Each row was made from one small tree. The marks that hang from a mark follow it in brackets, in the order of their numbers. Every link used is in the known rows. Write each row's tree.
Known rows
z818[z369 z540[z722[z226]]]: [ 28.4 -54.0  15.4   7.3 -12.7  -6.1  43.8  48.3  60.4  13.8  30.5  14.7
 -11.6 -33.5  10.7 -20.5  57.1  33.4  14.7 -24.0 -15.4 -11.7  -7.1   1.6
  14.6  32.4  -6.6  22.9 -23.6 -35.2]
z818[z540]: [  8.2 -33.0  17.2   0.2  -8.1  13.8  19.6   6.9  27.3   9.1  16.2   9.9
  23.6  -7.3 -10.0  -8.9   1.1   2.3  16.9 -22.3 -20.6 -11.8  24.0   2.7
  15.6   2.6  -7.9  20.3  13.6 -12.5]
z554[z818]: [ 13.1 -21.4  26.0  27.4  -3.2 -31.0  10.6 -32.4  -1.3  26.2  11.6  -2.5
  22.5  13.9  -7.8  -3.8 -25.0   0.6  18.3   5.0 -16.2 -27.7  -2.7 -12.1
   7.6   7.8  20.9   5.0  24.3  -8.1]
z554[z818[z369 z540[z14 z722[z226[z455]]]]]: [ 57.7 -62.0  19.9   2.4 -18.2 -44.1  39.4  24.9  48.1   6.4  39.8  15.9
 -68.6 -23.5  20.3 -52.8  35.1  32.0   2.8  -8.8  -8.3  -3.8   8.0 -27.1
  22.9   0.7  -3.5  11.4 -40.9 -27.9]
z411[z557]: [-13.5   6.8  23.5  21.8   9.6 -22.6   5.0 -14.8   7.0  12.0   7.3   8.2
  41.8  -7.1 -22.4 -10.4 -21.4 -25.6   4.2   1.5   4.2 -20.3  24.2  -0.1
  12.4  -5.3 -12.4 -21.2  21.6  -5.3]
z722[z226[z455[z557[z411]]] z540]: [ -2.1 -35.2   5.0  32.8  19.1  -1.6   4.2  44.5  37.9  -9.1 -15.6 -46.8
  29.1  18.4 -31.5 -45.9  42.7 -21.0 -19.8 -26.9   1.0 -89.1   5.6 -11.9
  16.8  12.6 -29.4 -11.9  17.0 -11.3]
z14[z540[z411 z818]]: [ -4.4   8.7 -14.1  28.1  33.9  -6.0   9.6 -12.8   2.9 -16.3   6.8  13.5
  21.0  13.7 -35.7  -0.8 -22.1 -14.3  -4.7  26.4 -10.7 -52.0  61.3 -23.2
   5.3 -15.7   7.7   6.8  -8.1  20.8]
z226[z722]: [ -6.0  -4.2   7.8   3.2   6.3 -16.9 -14.2  -3.3   9.6  -0.7   5.6 -16.5
  40.2   3.3 -29.4 -21.5 -32.7 -15.4  16.3 -11.0  -8.1  -3.3   3.0   5.1
  26.6   6.8  -0.1  27.9  25.4  12.2]
z818[z369 z540[z14 z411]]: [ 23.0 -17.8   1.3 -29.3   0.4  17.9  37.5  -2.2  29.3 -15.6  38.1  26.2
 -19.5 -14.1  11.2 -13.4   1.9  -3.5 -18.5 -15.2   8.6  -0.4  60.6  -9.4
   6.4  20.7  -6.4  19.4 -45.9 -10.9]
z722[z226[z455[z557]] z540[z14 z411]]: [  8.0 -14.2  -2.1   8.8  22.2 -14.5  32.3  33.1  43.4 -45.3 -19.6 -41.5
  -1.1  34.7 -32.9 -32.1  18.5 -23.0 -38.2 -15.1   0.5 -73.8  40.6   6.0
  32.2   2.1 -38.2  -8.2 -24.7  17.7]
z554[z818[z369 z540]]: [ 25.9 -52.7  36.2  12.6 -14.8 -15.1  41.9 -18.6  19.6  35.6  47.7  25.9
   6.1  -9.0  15.9 -24.8  21.4  18.6  32.4 -16.9 -10.4   3.1   1.3 -18.2
   7.6  40.6  16.2  15.8  -6.8 -49.0]
z722[z540[z818]]: [  6.5 -32.4  12.2  33.8  30.6  -3.8  20.4  -9.6  10.1   2.6   2.9   1.2
  25.5   7.6 -44.2  -3.1   7.3   5.4   2.2   7.1 -27.0 -51.3  19.3 -25.8
  23.3   7.8   7.8   4.0  19.4   9.0]
z557[z455]: [  2.1  -0.2  16.8  -4.8   2.1   9.4 -23.1 -10.5  11.1  -4.7  14.0 -17.1
   6.3   4.7 -17.4  19.5 -46.1 -10.9  16.0  11.7 -11.7 -17.5  13.0 -15.8
 -10.6 -15.3  10.1  11.1  33.8   3.8]
z411[z557[z455]]: [-14.3  16.2  30.1   2.2   9.0  -7.8 -17.6 -17.9   5.5   0.3  13.8  -5.3
  13.8 -10.6 -25.2   2.0 -42.1 -27.1  12.5  18.9  10.0 -21.4  22.6 -21.3
  -8.4 -11.5  -5.5 -22.5  26.9  -6.3]
z554[z818[z540]]: [ 15.4 -44.3  30.6  18.2 -12.2  -9.4  30.3 -14.9  18.0  26.1  18.4  14.3
  10.9  -3.1   3.4 -10.5   1.9   9.0  29.7 -11.7 -27.7 -14.4   8.0 -12.0
  15.0  15.4   8.0   8.4   7.0 -27.9]
z14[z540[z722]]: [ 10.6  -6.6 -13.4  17.5  10.3 -14.9  -6.9  10.0  27.9  -4.2  -4.7 -12.2
  13.9 -17.2 -23.0  -3.8 -13.0  -1.9  10.6   5.5 -32.8 -42.2  26.0   1.6
  12.9 -20.0   9.9 -14.3  -9.0   6.0]
z722[z540[z14]]: [ 10.9 -10.5   8.5   0.4  13.4  -1.5  14.0  -1.6  31.6 -10.8 -11.6 -11.3
  13.2   7.1 -23.3  -4.9 -19.3  -0.8 -18.9  -7.9 -20.4 -56.1  35.0  -7.5
  29.0  11.4   4.4 -12.8   8.3  12.1]
z554[z818[z369 z540[z14 z411]]]: [ 34.7 -29.6  15.2 -14.3  -6.0  -9.6  47.6 -26.7  14.9   0.8  40.1  30.0
 -31.6  -9.9  25.2 -22.2  -2.2   3.1  -5.6  -6.5   5.3  -7.9  43.4 -22.5
   1.6  34.8   9.9  12.2 -49.2 -22.4]
z818[z369 z540[z14 z411 z722[z226]]]: [ 36.2 -36.8  -8.4 -18.7  -3.3   2.8  53.0  39.6  55.0 -26.7  24.6  15.6
 -46.2 -32.7  20.7 -19.7  31.2  16.5 -23.9 -16.9  -2.6 -21.8  29.5  -4.3
  11.2  25.6  -9.6  16.9 -62.7 -10.5]
z540[z722]: [ 16.3 -21.9  -2.6   8.7   5.4 -12.0  -2.1   3.2  10.2  -7.2   5.3 -16.9
   1.8 -22.5 -17.7   5.7 -15.6  -1.6   5.3  -3.8 -27.5 -19.3   8.0   3.1
  11.0 -22.3   7.4  13.2  -7.7  10.3]
z14[z540[z411[z557] z722 z818]]: [ -3.2  11.2 -18.3  27.5  34.8 -27.6  15.9 -14.2  -0.4 -28.0   8.2  16.3
  -4.1 -32.5 -33.7 -18.2  -9.5 -24.8 -12.4  32.7  -6.4 -52.6  61.2 -27.2
   0.6 -32.5  -3.5 -35.4 -44.3  14.6]
z554[z818[z369 z540[z14 z722]]]: [ 51.1 -48.5  14.6 -12.5 -17.5 -25.3  38.4  -6.4  22.7   7.0  43.1  20.9
 -50.9 -45.0  31.9 -25.2  11.3  23.1  12.8 -12.6 -19.0  -0.4  15.4 -32.3
   5.3  21.8  21.7   3.2 -61.9 -34.4]
z14[z540]: [-10.1   7.3   5.0  22.9  12.7  -5.3  -4.3   1.7  27.9  12.3  -2.4   0.8
  44.2  13.4 -26.7  -4.7 -19.7  -6.8  11.7   0.7 -18.3 -46.5  34.1   2.5
  15.6  -9.9   3.7 -12.3  23.9   1.7]

Write each row's tree
[  3.3 -39.5  19.5  30.2  22.0 -16.0  17.3  34.0  57.5  -1.4  -8.5 -22.0
  14.8  33.4 -45.2 -34.2  18.5  12.4  -5.5  -9.4  -9.9 -59.4   7.7   7.7
  46.4  -1.2 -18.5   1.1  37.7   9.7]
z722[z226[z455] z540]
[ 30.1 -60.5   6.1  10.1  -8.7  -9.1  19.7  50.2  56.2 -10.7  15.4  -4.1
 -26.2 -17.5 -15.3 -31.8  34.6  18.9   5.5 -17.1 -25.1 -13.8  11.5   1.3
  31.0 -30.2 -27.2  22.1  -8.4  -1.4]
z818[z540[z722[z226[z455]]]]
[  4.0   1.7  -3.3  23.3  30.1 -11.6  17.8 -13.6   7.0  -2.4  35.2  31.0
  14.2  10.5 -24.9 -15.1   2.1  -6.3  -3.2  21.3   5.1 -33.6  52.9 -19.9
  -3.6   8.6  13.5  14.8 -17.9   1.8]
z14[z540[z411 z818[z369]]]
[ 16.7 -18.8   7.8   2.3  24.6 -26.6  15.7  -5.7  10.2  -6.6  27.4   4.4
  -1.8  -6.7 -27.0 -43.8   3.2   3.8  -6.4   2.8   2.0 -24.2  22.9 -33.5
  30.8  35.4   7.1  21.0 -10.7   4.0]
z226[z722[z540[z14 z818[z369]]]]
[ -3.8  -9.1   7.4  11.9   0.0 -30.4 -18.9  10.4  -2.8 -20.6  11.8 -49.4
  33.3  16.7 -35.5 -43.9 -17.2 -42.5  17.5 -22.9  -0.4   4.7   8.5   8.1
  29.1 -25.8 -29.7  28.1   6.2   9.5]
z226[z455[z557] z722]
[ 49.0 -60.0  12.6   9.3 -16.4 -33.4  32.7  26.8  40.7  -7.1  14.4   1.6
 -60.5 -20.4   6.7 -41.4   9.7  23.9   0.9  -7.5 -22.2 -20.5  14.3 -24.4
  28.0 -23.1  -8.7  -0.1 -28.6  -7.0]
z554[z818[z540[z14 z722[z226[z455]]]]]
[ 44.4 -41.3  -9.1 -21.8  -1.0  -8.3  35.0  43.5  54.6 -37.2  35.5  13.2
 -68.3 -23.5   6.0 -42.2  27.8  16.0 -30.9 -10.8   9.7  -6.1  44.8  -7.1
  20.3 -12.0 -27.1  29.8 -69.4   4.5]
z818[z369 z540[z14 z411 z722[z226[z455]]]]
[  9.0   6.2  -6.6   3.1  26.7  -7.1  10.8 -20.7 -17.3 -27.7  13.9  13.2
 -18.2   1.6 -20.2   3.4 -39.3 -18.6 -29.9  23.2  -3.4 -28.4  61.2 -29.7
   4.8 -26.3   5.3  25.3 -18.7  33.8]
z540[z14 z411 z818]
[ 14.9 -13.0 -12.0  31.6  21.1 -22.6   1.7   1.4   4.9  -3.8   9.9   4.5
   2.8 -21.8 -29.7  -1.0  -3.4   4.2   9.4  22.6 -36.2 -46.4  29.3 -25.0
   8.1 -32.7  22.0  -0.5  -8.9  10.0]
z14[z540[z722 z818]]
[ -9.3  17.9   3.8 -19.1  28.6   3.5   4.1 -22.8  24.4 -45.0  -6.4  -9.3
 -20.1 -10.2 -26.0  -0.3 -48.3 -39.6 -33.5  23.3  14.8 -60.3  58.9 -25.2
   2.6   2.9  -9.9 -49.2 -17.2  13.6]
z722[z540[z14 z411[z557[z455]]]]
[ 18.3 -26.6 -13.4  28.2  25.9 -18.1  28.6  18.8  13.5 -24.7   5.6   1.7
 -21.7 -11.6 -22.4  -1.3  11.9   7.7 -16.5  17.5 -20.4 -48.1  12.8 -15.4
  11.8 -17.2   5.1  25.6 -19.9  23.9]
z540[z411 z722[z226] z818]
[ 44.8 -48.6  10.2 -12.7 -13.6 -17.8  30.4  50.4  61.0 -10.8  35.1  12.2
 -55.0 -27.1   7.6 -46.2  34.6  28.2 -11.0 -18.4  -3.1  -0.9  28.3 -11.7
  25.1 -13.2 -23.0  26.8 -39.5 -14.6]
z818[z369 z540[z14 z722[z226[z455]]]]
[ 39.1 -57.4   3.8  -0.3  -4.0 -16.0  44.9 -15.5  18.2  -1.6  44.2  13.2
 -33.9 -35.3  20.2 -17.8  23.6  11.8  13.1  -8.0 -13.4  -3.7  12.2 -18.4
   3.7  21.7  12.1  14.5 -69.4 -29.6]
z554[z818[z369 z540[z411 z722]]]
[-23.4  35.0   1.8   4.8  25.1  -4.2  -8.7 -20.1  19.0 -23.9   1.9  -4.0
  12.9  -0.1 -30.2   0.9 -49.8 -46.9  -1.0  31.5  17.1 -50.0  56.6 -15.0
 -12.4 -12.9  -7.3 -45.9  -3.5   3.3]
z14[z540[z411[z557[z455]]]]
[ 25.5 -38.5  13.8   2.5   0.1 -34.0  54.1 -26.3  14.7   0.0  45.0  26.8
 -28.7 -49.2  17.9 -35.4  29.1  -7.6   6.0  -1.0   6.8  -6.6  23.7 -21.0
   0.0  26.6  -3.7 -21.6 -77.4 -40.6]
z554[z818[z369 z540[z411[z557] z722]]]
[ 22.6 -47.9 -10.8   4.9  -1.8  -4.4  39.0  55.1  43.5 -43.7   9.2 -31.0
 -21.7  -8.9 -11.1 -29.9  49.0 -12.1  -3.5 -29.0 -16.5 -26.3  20.9  10.4
  20.1 -24.4 -48.4  17.7 -52.8  -1.6]
z818[z540[z411 z722[z226[z455[z557]]]]]
[ 13.3  -8.4 -11.1 -24.7   4.6  -5.3  30.5   2.3  18.2 -44.2  10.4  12.0
 -37.4 -53.7   1.6 -15.1 -11.4 -23.6 -27.4  -2.1  -2.2 -18.5  68.8 -12.2
  11.8 -16.5 -23.7 -27.0 -71.6   3.4]
z818[z540[z14 z411[z557] z722]]
[ -8.7  16.9 -18.7  12.7  24.5 -16.5   8.8  -6.8  17.0 -29.0  -3.2  -1.3
  10.5 -26.2 -26.2 -15.4 -18.0 -30.5 -11.3  15.5  -3.7 -51.0  55.3   2.7
   8.9 -18.7 -11.8 -44.4 -40.9   7.3]
z14[z540[z411[z557] z722]]
[  8.4 -15.7   7.8  15.4  27.0  -5.8  19.6  -8.9   8.2 -10.9  -2.7   4.1
  -1.0   2.0 -31.8  -8.5  -6.3   4.3 -16.9  13.6 -21.2 -56.8  39.8 -35.6
  24.7  -0.8   9.5  -4.5   6.2  20.2]
z722[z540[z14 z818]]
[ 16.8 -37.0  11.4   8.7  -1.3  -1.0  36.2 -25.6  11.6   2.4  18.6   6.6
  -2.7   0.1   1.0  -5.2  -7.9  -6.4  11.6  -6.3 -17.0 -21.4  25.0 -15.6
  11.2  16.0   4.6   7.0 -19.8 -16.0]
z554[z818[z540[z411]]]
[ 37.7 -17.0   0.0  -1.0   9.0 -23.3  11.1  -4.2  -7.1  -9.5  39.7  14.4
 -38.1 -35.9  -0.8 -11.1   3.3  11.4  -9.0  16.3 -12.8  -7.5  30.1 -38.3
   1.7 -14.6  22.7  25.4 -38.3   5.3]
z540[z14 z722 z818[z369]]
[ 26.3 -45.6   0.1  34.2  11.7 -25.1   4.2  38.3  -0.9  -9.8  37.1 -20.0
 -26.6 -23.1  -6.5 -48.7  65.3  -6.4 -11.4  -4.2   5.4 -39.4   4.1 -41.6
  -9.4 -10.3 -12.3  23.3 -30.2 -16.3]
z540[z722[z226[z455[z557[z411]]]] z818[z369]]
[ 19.2  -3.9 -17.2  -6.1  11.0  -9.3  21.6  28.1  30.0 -39.0  -5.4 -11.1
 -30.4 -14.5  -4.8   1.4 -17.8   0.5 -35.6   2.2 -10.2 -51.3  26.2  -4.4
  16.0 -12.0  -1.8   8.1 -31.2  27.1]
z540[z14 z411 z722[z226]]
[-18.9 -11.2  11.7  28.2  36.3 -14.9  45.2  12.5  53.1 -14.6 -19.2   1.9
  34.7   7.5 -38.0 -22.8  17.7 -15.8 -21.6  -0.3   9.3 -80.1  20.7  10.8
  27.6  39.3 -25.0 -39.1   6.9  -1.6]
z722[z226 z540[z411[z557]]]
[ 33.7 -11.7 -16.8  -9.4  22.3 -15.1  16.4 -11.3  -9.9 -30.8  37.5  15.0
 -48.4 -36.7  -1.9  -5.7  -4.7  -1.3 -30.8  22.3  -0.9 -15.0  48.1 -33.0
   0.0 -16.7  15.1  26.9 -66.9  19.6]
z540[z14 z411 z722 z818[z369]]
[-11.9  24.6  10.5  12.7  31.7 -18.0   1.6 -29.7   1.7 -14.2  40.8  29.1
  -6.0  -8.6 -27.2 -10.3 -16.9 -31.2   4.5  46.1  28.5 -30.7  61.5 -47.3
 -23.6   6.3   7.1 -24.6 -18.7 -13.9]
z14[z540[z411[z557[z455]] z818[z369]]]
[ 23.8  -6.3  -2.4 -44.9  -1.4   3.5  20.3  -6.2  24.4 -41.6  42.4  13.6
 -71.2 -64.4  18.4 -13.5  -8.6 -22.2 -13.6  11.0  17.1  -1.0  58.8 -36.2
 -15.6  -0.4  -9.6 -23.8 -79.9 -19.4]
z818[z369 z540[z14 z411[z557[z455]] z722]]
[ 20.4   5.6  -7.1  -1.3  23.3 -32.1  27.6 -20.9 -17.2 -30.4  36.9  24.0
 -45.8 -47.9  -3.0 -21.5  -3.6 -17.5 -32.1  27.4  15.6 -14.6  59.1 -39.3
  -3.0 -14.0   2.4  -7.1 -76.8  10.5]
z540[z14 z411[z557] z722 z818[z369]]
[ 19.7  -0.1   0.0  -1.1  23.0  -9.1  19.9 -23.5 -14.5 -15.9  39.1  23.2
 -21.8  -3.7  -6.9 -10.0 -14.3  -7.5 -25.2  19.2  13.5  -9.6  54.8 -31.1
   0.4  -2.3  11.9  34.8 -33.4  16.8]
z540[z14 z411 z818[z369]]
[ 25.2 -39.1   0.9  39.2  15.5 -36.2   5.9  31.3  15.2 -10.5  15.0  -4.4
 -26.9  -4.4 -36.5 -24.0  13.8  15.9   0.3  16.2 -21.6 -24.8   7.0 -22.1
  23.5 -53.9  -5.2  29.3   4.3  21.7]
z540[z722[z226[z455]] z818]
[-10.4   2.3   8.4   5.8  31.7 -17.4  51.4  15.6  46.5 -23.5 -21.6   5.3
   4.7   7.1 -25.9 -21.1   1.0 -16.6 -41.2   2.9  14.5 -83.4  41.6  -4.7
  28.7  32.1 -25.3 -43.3  -9.4  11.9]
z722[z226 z540[z14 z411[z557]]]
[  0.9  -7.9   4.4  26.1  43.8 -33.3  40.1   6.5  20.5 -33.5  -4.3  13.7
 -29.3  15.3 -48.2 -41.4   7.5 -18.0 -44.6  22.2  20.1 -66.6  63.8 -30.2
  34.8 -19.5 -34.7 -25.4 -15.9  26.3]
z722[z226[z455] z540[z14 z411[z557] z818]]
[  9.2 -19.3  -4.7  24.6  32.6 -18.2  40.5  30.7  20.9 -45.6  -7.7 -23.7
 -16.6  30.3 -39.1 -34.0  27.5 -23.0 -38.5   2.2  -4.8 -72.0  43.7 -21.1
  27.7 -10.6 -32.9   1.0 -30.7  23.2]
z722[z226[z455[z557]] z540[z14 z411 z818]]
